Each row comes from the steps of one walk. Every step used is in the known rows, and no mark comes twice. Write the walk behind each row, first mark first.
Known rows
lafepiz > pibif > vanavul: [ -2  -3   4   6  -6  -3  -4   7 -15   1   0 -10  -7 -12   1  12   1  -6
  -2   2  10  14   0 -11   9 -11  -2  -2]
sitil > rima > pibif > vanavul: [-14   6   9   6   4   3   2  16  -3  -2  -3  -2 -11   8 -17  -1   6  -6
  10   3  -4  10  18 -11 -13  -6   3  -2]
vanavul > beliteg > gotosi: [ 13  -8  -1  -6   3  -1 -20   3 -16  -6   0  -4 -19   8  24   1  11  -5
  -7  -8  10 -13  -3  15  19  12   2  -5]
fepi > febeb: [ 13  -8  12   4   4   3   9  -2 -12  -5 -22  -9 -15 -21   1  21   5  12
  -6  -6  12 -13   6  14   4  15 -10   7]
sitil > keran > pibif: [ -8  -1  -2  17  12  -4  -2 -14   2   8  -8  -2   4  10 -13   3   1  20
  -3   0  -5 -19  -4 -10  -1  12  -2   8]
pibif > vanavul > febeb > fepi: [ 12  -8  10 -16 -24  -5   3  11  -5  -6  10   8  -6 -14  -3   0 -15  -4
 -15   1  13   1  -3  10  -5  11   3 -15]
keran > sitil > rima > pibif: [-11   8  -5   4  11  10  -1  -8  15   5 -10   8   1   8 -15   4   8   4
  18   2  -7  -4   3  -7 -14  -6   5  17]
vanavul > pibif > lafepiz: [  2  -3  -3   4  -4 -12   1 -13  -8   1  -6   6   1  -1 -11   4   6  -5
   0   4   3  -2   6 -12  -2 -14  20   8]
vanavul > pibif > rima > sitil > keran: [-12   0 -12  16   7   6 -12 -23   8   8  -1  -6  22   5 -32  -9  10   7
  -6  -7  -7   9  11  -9 -10 -27  18   3]
vanavul > febeb > fepi > mobi: [  4 -14   3 -12 -16 -10   4  -8 -21  -8   5  13 -22 -19  -7   5   1  17
 -10  -2  20 -17  -4  15 -11  18   2  -4]
sitil > rima > pibif: [-15   9   3   7  15   8  -4  -5  -7   3 -12  -1 -11   9 -19   3  11   2
  10   0   2  -5  13  -9 -14   1   8   3]
vanavul > pibif > keran > sitil > rima: [ -2   2 -16   8  -1   7   3 -11  15  18   0   5  16   7 -14  -4   9  -5
   8  -5 -15   1  -1  -6   0 -17  25  10]
keran > pibif > vanavul > febeb: [ 16  -4  10  -6 -10 -14  14   9   5   2   3  10  -1  -2   9   1  -6  -6
  -8  11   4 -14  -7 -16   7   7  -1   2]
beliteg > gotosi > febeb > fepi > mobi: [  0  -3  12 -12  -8 -19 -12  -4 -31 -16   9   8 -29 -17   4   5  -3   9
  -4  -8  14   5  -1  34   0  22 -17  -8]
lafepiz > pibif > keran > sitil > rima: [ -4   9 -20   8   0  16   3 -14   5  19   1  -9  19   0  -4   6   4   5
  12  -1  -7  17  -7  -9  -3 -24  17  14]
rima > sitil > keran > pibif: [-16  -1  -8  23  14   6  -3 -25  11   5 -11  -4  14   6 -26   0   1  31
   0   0 -10  -9  -3  -4 -12  -3  -9  14]
pibif > vanavul > beliteg: [  6 -10   4  -3  -9  -2   1  22  -3 -10   2  -8 -12  -1  14   0   4 -12
  -7  -4   6  -9   5   8  12   6   2  -9]
vanavul > pibif > rima > sitil: [ -7  -4  -6   3  -3   0 -14 -20   3  -3  -4  -3   7  -1 -16  -6  12  -3
  -6   0   7   8   8  -6  -5 -27  19   6]
pibif > keran > sitil > rima: [ -3  10 -10   5 -10  14   4  -1  18   8  -4  -4  17   6 -10   1   5   8
  14  -7 -16   9   1   9 -11  -8  14   9]
gotosi > febeb > fepi: [  2   5  10  -9  -9  -3  -2  -7 -13  -7   0   3  -7 -19 -10   6 -12  -4
 -12  -3  13   0  -1  27  -3  22  -2 -14]
lafepiz > pibif: [ -2  -1  -2   7   3   3  -8 -13 -21   5  -9  -8  -9 -11  -1  14   5   2
  -3   2  16   0  -3  -9   8  -5   5   5]
keran > sitil > rima > pibif > vanavul > febeb > gotosi > beliteg: [  1   7  -3 -20   5  16  14  21  20   3  12  10  17   3  19  -8  -5 -23
  10   7 -16   7  -6  -9   6   8   3  -7]
vanavul > febeb > gotosi: [ 14 -12   5 -16 -12   8   1   2  -6   3  -4  14   1 -13  10  -1   3   2
  -7  -1   8 -15  -8  -2   5  24   5  -5]
rima > pibif > vanavul: [-14  -1  12  12  -5  -7  -1  11   1  -9 -13  -6 -13  -3 -13  -1  -3  -7
  11   4   5   7  11  -5  -7  -6 -11  -5]
sitil > rima > pibif > vanavul > febeb > gotosi: [  0  -3   7 -14  -1  11  10  21   1   9   4  15   2   3   0 -11   1  -9
   2   4  -3   2   4 -22  -8   6   7  -6]
lafepiz > pibif > keran: [ -8   1  -7  17  -7   6  -3 -16 -14  11 -10 -19   3 -11  -5   5  -2   3
   5  -1   9  13  -3  -5   3 -17   6  -4]
febeb > fepi > mobi: [-17 -14   3  -7 -14 -10  -9  -9 -23 -18  -3   2 -31 -14  -9  10   2  24
  -2  -5  19  -9   0  22 -13  18  -5   0]
mobi > fepi > febeb: [ 11   1   1  -2  -1   3  13 -14 -15 -19 -23  -1 -18 -26  -2  30  -1  19
  -7  -5  19 -15  11  25  -2  11 -12  -3]

Which walk is each row?
[ -2 -10  -9  11  12   1 -10   1  10   2  13  -5   6  20   9 -11  -1  14
  -6  -3 -14   0  -8   0   7 -10 -16   3]	rima > sitil > keran > pibif > vanavul > beliteg > gotosi
[ -1   6   6 -16   9  15   9  21  -2   1  10   2   4   5  15  -9  -2 -25
   2   5  -9   7   5 -10   6  14   8 -19]	sitil > rima > pibif > vanavul > febeb > gotosi > beliteg
[-13  15  -2   3   8   3   7  -6  -4   1  -8  -1   1  13 -20   0   7   6
  16   6  -7  10  18 -17 -25 -16  14  10]	sitil > rima > pibif > lafepiz
[ -2   5  -5  -4  -4  -3 -11 -12 -15   1  -2 -14  -1  -4   4   8   7  -6
  -4   4  16  13   1 -15   6 -17  17   4]	lafepiz > pibif > rima
[  6  -8   9 -11  11  14   5   3 -15 -12 -14 -14  -9 -18  29  17   0   0
  -5  -3   5  -9  -2  22  20  34 -13  -8]	fepi > febeb > gotosi > beliteg
[-17  -1  -4  25   5  16  -7 -14   6   4 -12 -11  15  -4 -34   3   6  27
   1 -11  -9   3   9  12 -18  -6  -7   1]	rima > sitil > keran
[ -8  16 -10  -1   5   4  11  -9  17   4  -7   8  13  13 -17   2   5   5
  23   8 -14  11   6 -14 -27 -22  12  22]	keran > sitil > rima > pibif > lafepiz
[ -3   2  -5  11 -19   5   1  -6  20   1 -14  -8  13  -5  -7   1  -3   4
  15  -5  -6   3  -5  15  -6  -8   0   6]	pibif > keran > sitil
[ -8   6  -7  12   4  -9   8 -16   6   6  -4   1  15  14 -16   2  -3  21
   3   6 -14  -5  -1 -14 -14  -4   3  13]	sitil > keran > pibif > lafepiz
[ -3  -4   8   3  -7 -14   1   7   4  -7  -4  -1  -9   4   5   5  -4   0
   1   7   2  -5  -2  -8   6   6  -6   6]	keran > pibif > vanavul
[ 14  10  18  -2   0  -9 -11   3 -17  -5  -2   1  -9 -10   8   7   2 -11
  -4  -7   3   4   3  21  13  15  -8 -10]	beliteg > gotosi > febeb
[-11 -15  -4   4  -5 -10  11  -9   3   1  17  12   4  -7 -21  -8  -9  35
 -10   2  -4  -5  -8  -1 -24  -3 -17   5]	rima > sitil > keran > pibif > vanavul > febeb > fepi > mobi
[ -8   7  -5   5   4  -6  -5 -14   8   4  -1  -7  12  18 -10  -5   1  11
  -5   1  -4  -5   0 -16  -5  -1  11   8]	sitil > keran > pibif > rima
[ 22   1   8 -11   5 -20   0  18  -4  -4  16   5  -8   8  37  -6  -7 -22
 -11   4   1  -7  -9   5  29  12 -12  -7]	keran > pibif > vanavul > beliteg > gotosi > febeb
[  7 -11  -1 -14  -4  11   8 -11 -14 -18 -22   5 -14 -25  11  23  -2  21
  -7  -4  16 -14   1  22   0  21 -15  -2]	mobi > fepi > febeb > gotosi
[ -3   0  -9  -4   8   7   7  18  21   3   6   3   2  14   6  -6   5 -13
  11   2  -9  -5   2 -10  -3 -11   3   8]	keran > sitil > rima > pibif > vanavul > beliteg
[  9 -12   9 -19 -11 -21  -5  21 -26 -18  25   5 -30 -10  27  -5  -5  -7
 -12  -8  12   3  -3  33  12  18 -18 -16]	pibif > vanavul > beliteg > gotosi > febeb > fepi > mobi
[-10   6   1   3   2   3   4  14  21   0  -2   6   2   9 -11   2   3  -5
  18   2 -10   8   7 -11 -14 -12  -1  12]	keran > sitil > rima > pibif > vanavul
[-14   3  -5  20  -9   3   1 -15  24   2 -20  -6   9  -2 -16  -7  -7   1
  25   2  -3   2  -3   2 -13 -18  -7   7]	rima > pibif > keran > sitil
[ 24   2  12  -8  -4 -10  -3  28  -9  -8  15  -3 -10  -1  30  -4  -1 -26
 -10  -6   0   5   2  19  24  11 -10 -17]	pibif > vanavul > beliteg > gotosi > febeb
[-17  13  -3  17   4  12   3  -7  -1   8 -13 -11   2  10 -25  -7   3   4
  18  -3  -5   9  14  -6 -18 -12  11  -3]	sitil > rima > pibif > keran
[  0  -6 -12  15 -11  -1   0 -16  17   9  -9   2  14  -6  -9  -2   2  -6
  10  -2  -5  -4  -7   0   5 -17  12   5]	vanavul > pibif > keran > sitil
[  1  -7   6   1   6  -8 -14  16  -5  -8   1  -5 -22  12  20  -9   1 -17
   3   0   8   1   3  -1  12  -5 -11 -10]	rima > pibif > vanavul > beliteg > gotosi
[  9   3  -1  10  16  -4   0   6   9   6  18  -2  15   9  10 -13  -7   1
 -10  -2 -18   4  -6   7  11  -4 -21  -5]	rima > sitil > keran > pibif > vanavul > beliteg > gotosi > febeb
[-10   3  -6  -3  -3  -3  -9 -22  13  -8  -7  -6   7  10  -6  -3   3  14
   1   8   3   4   0  -7 -11 -16   6  17]	keran > pibif > rima > sitil
[ -1  -2   9 -11  -2   6   7  16   0  -7   2  -1   2  -7  19  -9 -10 -27
   3   9   1   2  -2  -5  11  13  -5 -25]	rima > pibif > vanavul > febeb > gotosi > beliteg
[ -2   3  -1  -8  -5 -12  -6 -13   4  -7  -4  -5  -4  13   5   0   3   0
  -3   8   9  -6  -1 -13   1  -1  12  11]	keran > pibif > rima
[ 23   5   8  -8   6  -3  -7   8 -16  -3   6  -1 -10  -3  26   0   4 -17
 -11  -8   7 -10  -3  22  23  18  -3 -14]	vanavul > beliteg > gotosi > febeb
[  5  -2  -1  -7   6   4  11  12   7   5  14   2  20   5  20  -9 -12  -8
 -10   5 -16  -9 -14 -11  19  25  -4 -17]	sitil > keran > pibif > vanavul > febeb > gotosi > beliteg
[ 17  -4   4 -23  -2 -17  -7   8  -6 -10  23   9 -15   7  34  -9 -18 -16
 -18   3   9  -2 -17  14  21  18 -13 -11]	keran > pibif > vanavul > beliteg > gotosi > febeb > fepi
[-15   7 -15  16   7  12 -12 -25  -1  11   1 -21  24  -2 -22   0   6  17
  -4  -5  -1  25   6 -13 -12 -32   9   6]	lafepiz > pibif > rima > sitil > keran
[ 21   2   3  -5   7 -10  -4  18 -22   5  20  -6  -7  -9  35   1  -4 -29
 -14  -1   7  12  -7   1  33  -3  -7 -14]	lafepiz > pibif > vanavul > beliteg > gotosi > febeb
[ -2  -8  -4   2  -4   2   5 -11  15   8  13   9  19  -2 -23  -9 -18  22
 -16   4  -6   1 -11  -5 -18  -3  -9  -1]	rima > sitil > keran > pibif > vanavul > febeb > fepi
[ 14  13   2  -9  15  -2   5  25  13   4  19   9   3  12  21 -11   0 -28
   8  -1 -13   8   0   3  10  -5  -7   0]	keran > sitil > rima > pibif > vanavul > beliteg > gotosi > febeb
[  9   7   1  -3   0   4  18  15  22  10   6  17  12   2  -7  -4   0 -13
  11   6  -9   0   4 -18 -12 -11   5   8]	keran > sitil > rima > pibif > vanavul > febeb
[  4  -3   0 -17  -4  11  13  18  23  10   6  23  13   4   5  -9  -2  -9
  10   6 -11   2  -7 -20  -8   0   2   7]	keran > sitil > rima > pibif > vanavul > febeb > gotosi
[  6  -9  -3   4  11  -9  -9  12   1   4  15  -2  -4  23  20 -10  -1   3
 -10  -3  -9 -10  -9  -7  19   7  -9  -2]	sitil > keran > pibif > vanavul > beliteg > gotosi
